Each row comes from the steps of one path. Every step used is in the known rows, and no mark comes twice. Write the path behind each row, first mark first.
Known rows
e-p-z-m: [  3.7   3.9   2.0  -7.4  40.1  39.9 -18.2  -4.0 -34.4  52.4  -6.5  -5.1
 -31.3  -2.3  16.3  17.8 -40.5 -11.1  -8.6  -0.9]
m-z-a: [ -2.1  -6.7  35.8  -5.1  30.0   9.1  18.7  33.6  -5.0   9.7   2.3  13.9
  31.8 -25.6 -42.3 -20.2 -10.1  -7.9  20.2  10.5]
v-p-e-m-z: [ -2.7   5.8 -13.5 -27.0  17.2  -1.2  -0.9   3.4 -20.2  15.5  22.9  -9.4
 -50.5 -16.1  23.0  -0.5  -6.1  -5.9  19.2  16.9]
a-x-p: [-53.9 -14.9  18.7  25.1 -21.5   7.4   1.0 -15.5   4.1 -15.1  33.0  -0.2
  10.6  23.5 -12.0 -13.3  -9.8  17.9  21.4 -14.4]
x-p-v: [-36.5  -8.6  25.1  46.6  32.6 -30.1 -20.2   6.1  12.1  -1.7  12.2  -0.1
 -26.9  49.5  -7.6 -26.5 -32.4   0.2  -5.5 -14.7]
e-p-x: [  3.7 -22.7   5.2   6.4  25.1   7.0  26.3 -20.9  12.4  13.5  31.7  16.9
  -6.3 -16.0  -1.0   4.6 -19.3 -28.0  16.7 -11.4]
v-p: [-42.5 -25.5 -14.3   4.1  23.9 -10.9  10.2 -10.8  -8.7   1.1  27.8   0.6
  -7.3  15.9   9.0 -29.1  -7.2   3.3  46.2  -7.0]
z-p-e-m: [ -7.2  -2.0  -5.5 -13.5  25.6  -7.7 -36.3 -25.2 -12.5   9.2 -15.4 -10.1
 -40.5  12.3  22.6  10.3 -24.8   0.0 -19.2  -3.9]
p-e-m-z: [ 12.4  21.4  17.9 -26.3  13.2  -1.9  -7.3  24.5 -12.2  25.2  -3.7 -14.0
 -55.5 -17.1   0.2   5.4 -22.0  -6.2 -15.6  21.5]
m-z: [-10.8  -3.9  17.1  -0.7  24.8  -4.7  15.7  39.9 -10.8  29.0   6.9   6.0
  -8.3 -15.9 -18.4 -23.6 -25.5  -6.6  13.1  17.6]
v-p-e-m-z-a: [  5.6   3.6   6.1 -30.1  23.5  13.5   0.9  -3.3 -15.6  -3.2  17.1  -1.6
 -10.5 -24.9  -1.1   1.8   9.6  -6.6  26.5   9.6]
e-p-x-a: [  3.3 -16.6   6.4   3.2   4.6  13.6  28.3  -9.3  24.6 -22.0  33.1  11.7
  13.6 -17.0 -27.3   4.4  -0.4 -23.7  33.7 -16.6]
a-x-p-z-m-e: [-21.1   9.9   4.6  -2.0 -33.0  59.6 -28.3   2.4 -25.3  26.5  -5.4  -9.6
 -20.7  -2.7  14.4  24.2 -20.7  31.1  18.9   3.7]
p-z: [ -2.6   3.5  15.6  -0.7  16.7 -10.7   0.8  17.2   2.9  26.6 -15.5 -26.2
 -24.8   5.2  -6.0 -19.8 -14.1  -1.4  -8.9   3.9]
p-z-a-x: [ -0.1  -4.2  39.6   0.4 -21.0  19.2  14.9   9.5   8.5  -5.6  -2.6 -17.6
  31.9  -5.5 -35.8 -13.4  12.2   6.5   3.8 -13.4]
x-p-e-m: [-22.5  15.9  15.6  -6.7  12.0  -6.5 -35.7 -29.7   1.7  -4.8   3.5 -21.3
 -55.1  24.0   9.9  12.3 -17.5   8.3 -11.1  -3.1]
m-z-p: [-16.3 -22.0  -6.1   6.9  40.0  -2.3  -0.5  19.7 -21.0  29.9   2.4  20.7
  14.6 -19.2   2.2 -19.3 -31.2  -8.9   8.8  12.5]
p-x: [  0.9  -9.6  27.4   2.0  12.1 -18.3  31.1   6.0  18.3   7.9  12.9  -0.4
  -4.8   2.7 -17.4 -10.2  -7.5  -0.8  21.6 -11.6]
x-p-e: [-32.7  -2.5   1.5  12.9  10.4  -2.4 -29.6 -36.6  18.9   2.4  11.9  -9.7
 -36.6  28.0   8.8  -5.6 -14.8  10.9   9.7  -6.4]

Which path is each row?
[ 21.2  -0.8  18.0 -14.9  36.2 -12.4  20.2  20.0 -19.2  19.4   7.5  14.2
   5.3 -33.3  -0.5  11.2 -17.9 -15.3  -2.8   6.4]
e-m-z-p-x
[ -5.2  -2.6   7.8 -13.0  42.4  -6.7  -7.5  25.9 -37.9  21.9  -4.3   9.0
  -3.7 -21.5   2.5  -1.7 -32.6 -11.7 -12.7  15.0]
e-m-z-p
[  7.2 -13.7 -27.2  -8.6   7.9  41.2 -17.4  -0.5  -6.0  36.6  -9.6   0.2
 -43.6 -40.3  22.2   5.5 -32.0 -27.7  -0.1  20.0]
m-e-p-z
[-44.8 -16.8  38.1  21.9 -15.7  20.7   2.7 -22.4   7.9 -34.8  27.7   8.5
  49.3  14.2 -36.6  -9.4   4.9  16.8  29.3 -22.4]
z-a-x-p
[-13.0  14.9   0.7  -9.3   9.8  43.8 -41.5   4.7 -26.7  38.8 -23.4 -11.0
 -38.2  -0.9  19.6  20.2 -32.5  22.0  13.6  12.5]
x-p-z-m-e
[  0.8  -1.7  28.1  -1.9  -7.1 -11.8  33.2  17.5  30.3 -26.8  14.9  -6.4
  15.0   2.4 -43.8  -9.7  11.4   3.8  38.4 -16.3]
p-x-a
[ -3.0 -14.9 -19.4   1.2  27.9   4.3 -16.7  -1.0  -4.0  36.1  -2.5  13.4
 -15.4 -16.2  17.2  -8.5 -24.2  -6.6   1.7  12.9]
m-z-p-e
[-17.4  -0.8   4.0 -16.0  11.7  40.2 -21.6  23.1 -33.8  36.1 -21.5   7.4
 -33.4  -1.5   5.4  11.9 -42.4  20.0  32.2  13.0]
z-m-e
[-18.4 -11.1 -14.4  -2.4  20.0  -9.8   6.3  -4.1  -5.1  17.3  11.7 -21.2
 -19.1   6.3  17.0 -26.2   1.7  -1.3  24.5  -2.8]
v-p-z
[  1.7  20.2  34.1 -15.4  22.1  14.4 -21.4  -7.4  -3.7  -7.4   4.3  -2.3
 -10.3 -15.2 -17.6  14.7  -4.4  -1.4  -2.7  10.4]
x-p-e-m-z-a
[-16.3  -3.5  24.4   9.9 -23.5  34.7  -1.4 -14.8  14.4 -11.2  30.0  10.2
  27.1 -14.4 -24.5  -0.2  10.0   9.8  22.9  -0.7]
m-z-a-x-p-e
[ 14.6  13.5  40.7 -23.5 -23.1  28.1   7.4  15.8  -6.6  -6.4   8.3  -5.7
   0.9 -27.8 -29.1  11.3   5.7   2.5  -2.2   6.5]
p-e-m-z-a-x
[ -2.5  14.7  17.5 -21.3  10.2  -9.4 -19.8  -4.7  -2.2   8.2 -10.2 -25.8
 -62.5  13.1   3.0   6.5 -19.2   2.6 -14.9   1.2]
p-e-m
[ -6.7 -20.3   4.3  34.1  51.0 -23.2  -7.8  39.6 -11.6  30.0  -1.1  22.3
  -5.7   6.4   1.1 -28.6 -40.1 -17.5 -12.3   5.2]
m-z-p-v
[-15.1 -24.1  -2.7   1.7  16.7 -16.9  37.2 -16.1  11.1  -0.8  40.2   4.2
   1.4   3.6   6.2 -16.3   8.5   0.1  56.1 -15.7]
v-p-x
[ 15.2 -16.0  -7.3 -13.7  13.6  54.6 -14.6  -8.2  -1.5  17.4 -13.4   7.3
  -4.9 -50.0  -1.3   9.2 -16.8 -28.7   7.3  12.9]
m-e-p-z-a
[ 11.1 -19.0   4.2   4.7  32.8  -9.1  26.4  14.6  -1.3  26.6  14.3  26.7
  23.4 -29.3  -2.2  -7.3 -15.2 -12.4  18.7   3.7]
m-z-p-x
[-40.0  -8.5   4.9  19.9 -33.5  14.1 -16.1 -38.4  19.7  -9.3  29.1  -7.9
 -18.7  24.9   4.1  -2.4  -3.2  20.5  15.0 -13.7]
a-x-p-e
[-35.9 -17.1  48.6  49.5  -4.1   0.5  -4.5  -3.0  16.7 -33.7  25.1   7.9
  30.4  37.9 -37.2 -19.7  -5.0   8.8   7.8 -29.5]
z-a-x-p-v
